Known rows, with every way that one mark hangs from another:
sulod[favi[fitima goboka retumel[gile]]]: [-19  34 -20   4  39 -20 -20 -10 -20  22  -4 -13  -4 -12  11   3  25   3
  -2  -3 -11  43 -12   1  18   2   7   5 -14  -6  30 -25  11  -2   2  -1]
rurozap[favi[fitima fogob retumel sulod]]: [-10   1  -5   6  42 -13 -15 -13 -31  29 -19   2  -1 -29   3  41  12  -8
   8  -3  18  14 -14 -25  23  -8  20  15 -14 -11  27 -17   3 -20 -15  42]
retumel[nitu]: [ -1  -7   3  -3   5 -12 -16  -3  -3  -2   1   4   8   3  -5  15   6   4
  -8   6   0 -10  -5   7 -21  -6   0  -2  -5   4   6  -6   2   2  11   7]
fitima[favi[goboka retumel sulod]]: [ -7  -3 -25  -2  31   1   1 -15 -21   6  26 -20   2 -32  15  17   3 -14
  21 -17  -6  -5  -4 -10  18   5  13   3 -12   1  21 -18 -14  -6  -1  16]
rurozap[favi[fogob goboka retumel[nitu] sulod]]: [ -7   3 -13   8  55  -7 -31 -22 -28  29   4   1   4 -42  12  54  21 -14
  14 -11   5  -9  -5  -8   5  -1   9  13 -19  -7  13 -25   0 -20  13  45]
rurozap[favi[retumel[nitu] sulod]]: [ -2  -8   0   3  29 -20 -30 -13 -16  25   2   0  25 -11 -10  41  13   2
  -1  -4  16  -6 -16 -16 -10  -5  13   5 -13  -8  13 -26   6 -10  -1  38]
nopeni[favi[fitima fogob goboka sulod]]: [ -2  -7  -4   7  44  10  -1 -31 -24  10  -8 -23 -19 -48  19  31  14  -5
   9  -9 -16  20  -2 -11  20   3   9  22 -14  12  14 -13  -2 -15 -12  18]
nule[nukegun[pudafuz]]: [ -8  -5 -16   9   9  10   0  -7  -6  10  10  29   2  -8 -12   5   1  19
   0   7  -5  -1 -10  -6  15  -5  -6  -5  -8 -20  18  -4  28   1   3   4]
fogob[favi[fitima sulod zoten]]: [ -8  -3 -13  -9  13   3  -4 -25   5   7  -3   5 -11 -20  -6   2  10   3
  18  14  -2   5  -4 -24   7  -7   9   3 -18 -13  13 -19  -2 -14  -4  40]
retumel[gile]: [-11   3  -5   9  -1   0   0   5   1  -7   8  -4   5   7   1   6  13   1
  -3   0  -1   3  -5  -2  -8   1   1 -21  -5  -7   4 -15  -1  12   0   0]
zoten[favi[fitima fogob]]: [-19  23  -6   9  29  -4  -9  -4 -10   7 -24   2  -6 -20   5  22   9  -6
  -2   4  -1  20  -2   0   3  -3   6  17  -5  -5  12  -3   7  -7  -9  18]
nopeni[favi[goboka retumel sulod zoten]]: [ 13   3 -11  11  45   5 -26 -38 -20  20  11 -25  -3 -49  10  24  10  -4
  30 -23  -8   4  -9 -17  29  17   4   6 -14  -5   8 -28  -3 -30   6  27]
nitu[pudafuz[nukegun[pilim]] retumel[gile]]: [-31  13 -17   7   5 -20  -3   1  19  -6   1  13  -2   5 -16  21  40   2
   9 -28  23   5   3  20  18 -49 -11 -34  -8  -4   9 -20  14  -2  24  -5]
sulod[favi[fogob goboka]]: [ -7  30 -16   6  40   2  -3 -12  -4  21  -4  -1 -16 -32  18   5  16 -15
  14  -4 -15  15  14   6  22   5  -5  18  -7   9  -2  -3   9 -13  17   6]
gile[retumel[nitu[pudafuz[nukegun]]]]: [-16   2   4  13  15 -22 -35   5  16  -3   0  31   3  11 -15  19  19   0
 -11  12  13   9   5   5 -18 -30   8  -9  -3   5   8  -4  19 -15  38  -4]
fogob[favi[goboka sulod zoten]]: [ -3   6 -22  -7  20  21  -4 -28  12  11  18   1 -15 -37   7   0  14  -7
  28  -1 -15  -9  11 -13  10   3  -3   4 -19 -12  -6 -23  -7 -15  13  37]
gile[retumel[nitu[pudafuz[nukegun[duga pilim]]]]]: [-23  -2 -16   4  17 -25 -35 -27   3   4  -4  31  -5  -3 -10  23  27  15
   5  -1  19   6   8  11 -23 -37   0  -6  -5  11  19  -2  17  -7  52  18]
fogob[favi[goboka zoten]]: [ -6  14 -17   0  16   9  -6 -20  13   5  12   5 -13 -20  10  -6   9   5
  18  -5 -10 -10  17  -1  10   8 -14   4 -20 -12  -1 -19  -7 -12  17  20]
livu[favi[zoten]]: [  7  21  -5  -3  10  13   0 -14   5  -1   3  -6  15  -9   4   0  -8 -13
  10   7   4 -14   0  -7  16  -6 -15 -11 -14   5  -9  -7   1 -13   7  10]
nule[nukegun[duga pilim pudafuz]]: [-14 -10 -36  -1  10   5  -2 -39 -17  17   7  29  -6 -22  -8   7   8  37
  19  -8   2  -2  -5  -3   9 -10 -14  -3 -14 -14  30  -2  23   7  16  26]
zoten[favi[fitima goboka retumel sulod]]: [-14  28 -20  -5  45   1 -24 -17 -23  23  -5 -13  -5 -38   8  21  12 -11
   8  -8 -10  31 -12  -5   9   1  18  28  -8 -14  16 -16   2 -15  -9  24]
nukegun[duga pilim pudafuz[nitu[retumel]]]: [ -3   1 -37  -4   9 -12 -11 -42  -1  17   0   7   1 -37 -12  22  17  34
  18 -13  -2 -20   0  14  16  -6 -16 -22 -12  -3  27  20  12  -6  22  14]
fogob[favi[goboka]]: [-11   6 -10  -4   6   7   1 -11   6   6  11   4 -14 -10  11  -8  12  10
   6  -8 -12  -4  19   6   2   5  -7  11 -12  -4   4 -12  -3   1  10   9]
gile[retumel[nitu[pudafuz[nukegun[pilim]]]]]: [-27  -1 -10   8   8 -27 -40 -14   8  -6   3  27  -4   9  -7  20  23   1
   8   3  14   8  -3  10  -5 -44  -2  -9  -8  10  17  -2  17 -10  42   8]
livu[favi[fitima]]: [ -4  13   3 -12   5   2   7  -5  -9  -1 -11  -8  10   4   7   1  -7  -2
 -12  14   1   9  -4  -2   8 -16  -3   5 -11  12  11   1   2   1 -14  -4]
fitima[favi[retumel]]: [ -5  -3 -11   8  11 -19   1  -1 -19  -1   9 -10  12  -1   3  13  -4   3
   7 -16  12  -8  -5  -7  14   7   9  -9  -4   1  30 -13  -7  -1  -3   2]
rurozap[favi]: [ -2   0   5   9   4  -3   2   3   5  11   0  -5  22   9  -3  10  -2   9
 -10  -4  14   3   1 -10  -7  -2  -6   8  -9  -3  -5 -12   2   3 -13   7]
fitima[favi[fogob]]: [ -9  -7 -13  12  14  -3  18  -2  -9 -10   5  -5   1 -13  13  19  -1  -7
  12  -8   7 -16   6  -6  12   3   2  -9  -6   8  15  -6  -8   2   0   7]
retumel[gile nitu[pudafuz]]: [-17  -3   1  13   8 -31 -17  12   7 -12   4   7   7   8  -9  18  30   1
 -19  -8  10   4  -5  12 -32 -14  -4 -24 -17  -5   5 -30   8  10  12   1]
fitima[favi[sulod zoten]]: [  0 -12 -20   1  13   7  13 -15   4  -9  22 -18  15 -23  -2  11  -6 -13
  22   2   2 -16  -5 -26   8   0   4 -14 -13   1   1 -18 -13  -9  -6  25]
nule[nukegun[pilim]]: [-16  -7 -26  -1   1   2   5 -21  -8  -1  13   9  -4   2  -2  -1  -3   8
  15   0   3   5  -1   2  17 -12 -12  -3 -10  -2  23  -6  15   4  -1  19]
sulod[favi]: [ -1  19  -4   1  11  -7  -4  -3   5  17  -4  -3   4   0  -5 -12   6   1
   1   6  -3  19   2  -1   5   1  -1   9   0   9  -4  -3  13  -2   4  -3]
pilim[nukegun]: [ -3  -4 -11  -1   4   8   8   1   0   3  -5   5   8  -2   0  10   3  -5
  17   3  19  -4  -2   3  -5 -11  -2  -3   2 -14   8 -12   6  -2   3   2]
fitima[favi[zoten]]: [ -1  -2 -16   7   9  -3  11  -8   5 -13  16 -14  17  -5   1   4 -10  -2
  13  -3   6 -15   0 -14   7   4  -5 -14 -12   3   8 -15 -12  -4  -1   6]
rurozap[favi[fitima goboka sulod zoten]]: [ -4   8 -14  -2  38  11  -3 -23   1  16   4 -21   8 -30   3  14   1  -6
   4   6  -1  19  -4 -23  10  -7  -5  21 -29 -11  -5 -22  -6 -19 -17  29]
pudafuz[nukegun[pilim]]: [-16   5 -20  -4 -10   6  -3 -10   4   4   3   6  -2   5  -4   8   6   2
  21  -8  14  -2  -3   6  20 -34  -1  -3   1  -1  13   4   1  -2  10   5]

Rows:
[-16   4 -21  -3   1 -11   0 -11   9  12 -10  18  -7  -6 -10   8  21  11
  11 -27  29   9  13  12  -1 -35  -9  -2  -3  -2   9  -7   9  -5  25  10]  nitu[pudafuz[nukegun[duga pilim]]]
[-15  15 -29   5  31   6 -21 -28  -4  15  23   2 -12 -37   9  13  30  -7
  35 -13  -8  -4  -1 -15  18  10   9 -17 -22 -25  16 -43  -5 -14  18  45]  fogob[favi[goboka retumel[gile] sulod zoten]]
[  3   0 -33   0  20   1   4 -21   9  22 -11  17  17 -36 -19  32  18  25
  15   1  15 -24   4  12  -1  -3  -8 -24  -4 -20  23   7  20 -10  23   5]  pilim[nukegun[duga pudafuz[nitu[retumel]]]]
[-16   3 -42   5   8 -13 -10 -37   2   9   8   2   6 -30 -11  28  33  35
  13 -12  -3 -17  -5  12   7  -6 -13 -43 -17  -7  30   5  12   7  23  15]  nukegun[duga pilim pudafuz[nitu[retumel[gile]]]]
[ -7   2 -15  -9  24 -10 -22 -28 -12  18  -7  10 -13 -26  -6  11  13   2
  24   1   7   5 -12 -24  23  -2  17   2 -16 -20  31 -26   2 -23   1  47]  fogob[favi[fitima retumel sulod zoten]]
[-18  14 -12   2  51 -19 -42 -18 -31  22 -22   7  -4 -40   0  53  24 -15
   7   3   2   9 -20  -7  -2  -7  26  14  -6  -9  29 -18   7 -17   5  47]  zoten[favi[fitima fogob retumel[nitu] sulod]]
[ -3  16 -16  -4  28   5  -7 -18  -5   0  -2 -12  -9 -24  10  -2  -3  -4
   4   5 -10  15  -1  -3  16  -1  -9  11 -19  -6   5  -7  -7 -17   0   5]  favi[fitima goboka zoten]
[-19   7   4  12  15 -29  -1  11  15 -10  -2   7   0  -1 -12  11  33  -1
 -13 -20  10   9   6  13  -3 -15  -9 -31 -10  -5  -3 -23  13  -1  14  -8]  nitu[pudafuz retumel[gile]]
[ -7  15 -24   8   3   0   6  10  30   6   9  -1  21   4 -25  29  21  -1
  -4   8   9 -14   8  13  13 -15   2 -45   4  -7  13   1  13  -4  12 -11]  pudafuz[nitu[retumel[gile]] nukegun]
[  4  -7  -5  12  39  16  -2 -27 -17  11   4 -20 -16 -50  21  31  16  -9
  19 -18 -16   4   5  -7  18  11   5  15  -9  10  -1 -14  -4 -15   1  22]  nopeni[favi[fogob goboka sulod]]
[-21  13  -2  11  13 -16   2  19  28  -2  -3  16   7   9 -23  21  36  -2
 -10 -19  21   6   9  16   5 -35  -3 -33  -1  -9  -3 -23  18  -4  22 -14]  nitu[pudafuz[nukegun] retumel[gile]]
[ -5  10  -9   4  29  -3  -8 -15 -11   2 -18   3 -16 -26   5  16   4 -12
  13   7   3   4  -4 -10  24  -4   0  -1 -12  -6  14  -3  -1 -24   5  22]  favi[fitima fogob zoten]
[  3  21 -18   3  35   0 -24 -20 -13  13   5  -3 -10 -29  12   8   3 -10
  23 -14  -3  -2  -2   0  31  10  -4   1 -12 -15  10 -13  -3 -25  19  14]  favi[goboka retumel zoten]
[-20 -15 -23  14  35 -21 -15 -12 -32  -3  18  -4   9 -26   8  55  27 -15
  17 -10   7 -22 -17 -14   0  -1  25 -33 -15  -1  37 -36  -7   3  11  38]  fitima[favi[fogob retumel[gile nitu] sulod]]
[  0   4 -10  13  35  12  -4 -18   2  19   0  -1   7 -36   1  32   8 -18
  25   1  14 -11  -2 -29  16  -1   1   0 -17 -11 -11 -19   0 -24  -1  47]  rurozap[favi[fogob sulod zoten]]
[-16  17   1  10  20 -34 -27   6 -11   0   0   6  16   6   1  26  29  -8
 -13 -15  19  -4 -11  11 -10 -15  -4 -30 -20  -1  19 -36  13   0  17   5]  livu[favi[retumel[gile nitu[pudafuz]]]]
[ -3  -8 -21   4  16  11   4 -19 -11  19   3  33   3 -19 -13   8   6  32
  -1   2   1  -2   1  -7  -4   2  -6  -3  -7 -18  19  -4  28   5  13  13]  nule[nukegun[duga pudafuz]]
[ -9   3 -38   5 -11  -5 -16 -24  -2   9  14   0   0 -20  -1  11   6  16
  24  -1  -5 -12 -18   7  23  -6 -13 -17 -14  -7  28  19   6  -2   2   7]  nukegun[pilim pudafuz[nitu]]
[ -8   9 -29  12  37   8  10 -16  -6  -8  18 -15  -4 -38  22  18  -1 -17
  25 -13  -4 -18  12  -6  26   9 -10  -6 -19   2   7 -15 -14 -14  12  14]  fitima[favi[fogob goboka zoten]]
[-21   4 -34  13  46   0   3 -13 -29   2  25 -17  -5 -44  25  38  22 -23
  28 -22  -6  -9  -4 -12  24   7  18 -21 -16  -6  29 -33 -13  -2   5  27]  fitima[favi[fogob goboka retumel[gile] sulod]]
[ -2  24 -21 -11  49  26   1 -32 -15   7  -1 -11 -11 -57  24  20   3 -35
  22  11 -13   0   0 -13  36 -13  -5   7 -25   3   0  -9  -4 -28   3  33]  livu[favi[fitima fogob goboka sulod zoten]]
[-13  14 -14  13  13 -13 -22 -14  -2   7   7  12  -4  -6  -1  10  24   9
  22 -10   9 -10  -5 -12  13  10   5 -27 -15 -26  27 -37   1  -7  16  31]  fogob[favi[retumel[gile] zoten]]
[ -5  21 -12   7  45 -12 -23 -18 -15  23  -7 -13   9 -19   7  18   0   4
   2 -10  11  18  -8 -12  24   1  -6  17 -26 -18  20 -24   0 -24  -7  19]  rurozap[favi[fitima goboka retumel zoten]]
[ -4   6 -26   5  23   6  11 -15   3 -12  25 -22  10 -21  13   3  -8  -6
  15  -9  -7 -13   8  -6  13   8 -12  -5 -21   1   4 -16 -17  -5   5   3]  fitima[favi[goboka zoten]]
[  2  11 -10 -16  38  -9 -33 -31 -25  13  -7  -4  15 -26  -3  30   5 -15
   8  14   6  -6 -24 -16  14 -16   8  -4 -22   0  25 -19   4 -24   6  39]  livu[favi[fitima retumel[nitu] sulod zoten]]
[-13  13 -11  18  24 -14 -18  -2 -25   8  -3   9 -11 -16  12  30  23 -11
  16 -14   8  -3 -10  -2  21   6  13 -24  -2 -14  26 -19   4  -7  13  20]  favi[fogob retumel[gile]]
[ -8 -14 -17   6  20   4  19  -8 -10  -5  13  -8  -2 -32   9  25   3 -19
  21  -4   2 -16   0 -19  12  -2  13  -8  -7   8  10  -9 -10  -2  -3  26]  fitima[favi[fogob sulod]]
[-14  27  -5   4  25 -18 -27  -3 -18  14 -21  -2   4  -6  -2  16   6   6
  -4  -4   6  26 -14  -1   4   0  13  18  -1 -12  26 -10   7  -9 -11  11]  zoten[favi[fitima retumel]]
[-27   1 -23   4   6 -24 -14 -13   7   3   0  17   5   4 -15  29  41  17
   0 -22  28   1   4  18 -30 -40  -4 -24 -13  -3  17 -27   9   8  35  16]  retumel[gile nitu[pudafuz[nukegun[duga pilim]]]]
[-11  -5   8  12  18 -31 -37  -4   5 -11  -1  20  -4   3  -3  10  16   1
 -15  10   2  10  -1   4 -24 -10   1  -7  -9   9   6  -4  14  -8  29   3]  gile[retumel[nitu[pudafuz]]]
[-27   8 -21   2  13 -21   2 -12  16   3  -6  18  -2  -6 -19  23  43  16
   4 -33  27   5  15  19   2 -42  -9 -30  -7  -4   9 -21  15   0  35   7]  nitu[pudafuz[nukegun[duga pilim]] retumel[gile]]
[ -8 -10 -23  -4  19  13  21 -13  -4  -6  29 -26   5 -27  13   8  -1 -12
  11  -7 -13  -5   6  -9   3   0   6   5 -13  10   1 -13 -17   4  -8   8]  fitima[favi[goboka sulod]]
[  5  11 -18   5  42   0 -24 -25 -21  18  -4   9 -17 -50   6  31  15 -29
  42  -7   7 -12 -12 -19  39   4  14  -9  -4 -16  13 -13   2 -34  17  48]  favi[fogob retumel sulod zoten]
[ -9  11 -34  -6  -2  -6  -1 -14  20   9   5  -1  10  -4 -19  23  10   2
  16  -2  11 -16   7  19  35 -28  -8 -24   1   5  20  16   9 -13  16   1]  pudafuz[nitu[retumel] nukegun[pilim]]
[ -7  44 -26   4  65 -15 -29 -27 -23  31 -19  -1 -19 -45  16  13  15 -15
  24  -2  -4  28  -2  -3  49   6   0  18 -17  -6  25 -14  12 -36  18  23]  sulod[favi[fitima fogob goboka retumel zoten]]
[-21  38 -17   9  53  -7 -28 -13 -30  20 -20  -1 -14 -39  20  30  14 -11
   7 -14  -5  22  -3   7  22   4   9  25  -7 -13  26  -9   4 -20   3  19]  zoten[favi[fitima fogob goboka retumel]]
[ 10  10 -24  -7  13   3  10  -6  26  21  -7   9  17 -12 -28  25  10  13
  -7   4  13 -16  25  16   4  -9   3 -22   9   0   8  14  13 -12  22  -1]  pudafuz[nitu[retumel] nukegun[duga]]
[ -3  12 -29   2  12   2  11  -2  29  15   1   3  20  -6 -28  31  26  13
  -9   2  13 -16  21  12  -5  -8   6 -42   4  -5  13   2  13   1  23  -3]  pudafuz[nitu[retumel[gile]] nukegun[duga]]
[-17   7 -16  -6  14 -19   1 -16  14  10 -15  22  -5 -13 -20  18  30  15
   6 -34  28   3  19  20   9 -42 -11 -10  -2   4   5  -6  16 -12  36   6]  nitu[pudafuz[nukegun[duga pilim]] retumel]
